In the rows, zero is written as 128.
Known rows, with every step that occurs
A -> R -> Q: [147 117 110 154 118 116 249 152 148 136 136 138 105 167  80 173 129]
J -> A: [136 122 115 136 111 130 186 182  71 107 163 149 112 123 168 109 124]
Q -> C -> J -> R -> Z: [171 120 101 121 118 144 179 113 114 142 117 151  72 170 149 185 137]
C -> J -> A -> R: [141 123 116 166 109 117 196 181  82 128 176 137 100 143 141 142 143]
A -> J: [126 134 151 170 121 116  55 132 114 118 165 146 126 157 139 100 139]
Q -> C -> J: [166 128 183 134 112 127  98  77 139 161 140 127  84 138 162 156 122]
Q -> C: [166 120 139 121 118 134  78  96 128 182 127 135 103 131 163 140 109]
Q -> C -> J -> A: [163 126 155 133 110 128 162 144  89 128 156 139  83 124 187 123 119]
Z -> R -> C: [141 113 109 140 119 149 210 104 104 154 123 164 119 146 122 165 128]
R -> J -> A: [134 121 120 156 120 132 205 165  63  76 151 145 102 166 155 121 138]
J -> R: [147 124 105 107 117 141 150 146  86  86 141 165 139 132 162 168 120]
C -> J: [138 129 172 148 109 124 136 101 130 125 155 131 101 141 142 153 135]
R -> C: [173 112  99 151 115 119 192  98 111 162 127 161 108 152 129 143 141]
Z -> J -> R -> Q -> C: [186 120 140 109 123 134 156  97 141 161 108 143  88 144 156 171  98]
C -> J -> R -> Q: [166 123 137 118 118 127 246 127 141  90 123 153 104 156 117 193 117]
J -> A -> R -> C: [179 111  77 167 114 112 234 143  82 162 144 162  98 155 132 142 149]

Rows
[155 129 139 113 114 136 153 125  96  82 145 159 122 135 167 180 125] : C -> J -> R
[160 125 127 128 124 124 206 143 133  87 128 160 116 163 116 167 118] : A -> J -> R -> Q
[176 125 176 142 114 120 154  87 155 164 133 125  74 152 135 174 122] : A -> R -> Q -> C -> J
[169 124 157 132 111 125 195 144 102 126 148 139  76 131 173 133 115] : R -> Q -> C -> J -> A
[147 132 124 128 122 131  95 147  85  78 152 168 139 146 166 143 128] : A -> J -> R
[159 126 189 128 116 138 155  80 155 154 127 129  81 145 139 179 110] : Z -> R -> Q -> C -> J
[175 128 147 104 116 138 126 107 101 108 134 156 110 132 181 182 115] : Q -> C -> J -> R
[187 120  99 143 121 119 166 109  89 125 129 180 117 159 151 149 141] : A -> J -> R -> C
[166 122 136 147 109 120 218 144  80 118 156 152  86 134 171 125 134] : R -> C -> J -> A
[131 123 104 172 111 120 194 186  76 138 175 136  99 142 149 127 138] : Z -> J -> A -> R
[148 117  80 164 113 130 229 164  99 156 147 138  65 177 121 157 156] : C -> J -> A -> R -> Z
[155 123 125 123 120 130 244 133 135 100 121 152 104 154 125 178 112] : Z -> J -> R -> Q
[171 123 155 155 110 115 178  78 127 147 140 146  88 151 138 159 144] : R -> C -> J
[135 120  93 163 112 120 195 196  75 130 174 142 112 141 138 134 140] : J -> A -> R
[161 116  85 158 115 131 210 152 104 174 139 136  57 175 130 159 150] : Q -> C -> J -> A -> R -> Z
[183 117  97 137 118 126 204  99  90 139 122 172 105 149 160 160 134] : Z -> J -> R -> C
[154 123 122 160 111 119 178 169  87 146 169 135  92 141 150 143 136] : Q -> C -> J -> A -> R
[180 118 134 136 120 124 177 122 136 183 123 132  74 148 144 153 107] : Z -> J -> A -> R -> Q -> C
[180 116 129 131 121 124 159 111 150 185 118 133  87 153 125 167 110] : A -> R -> Q -> C
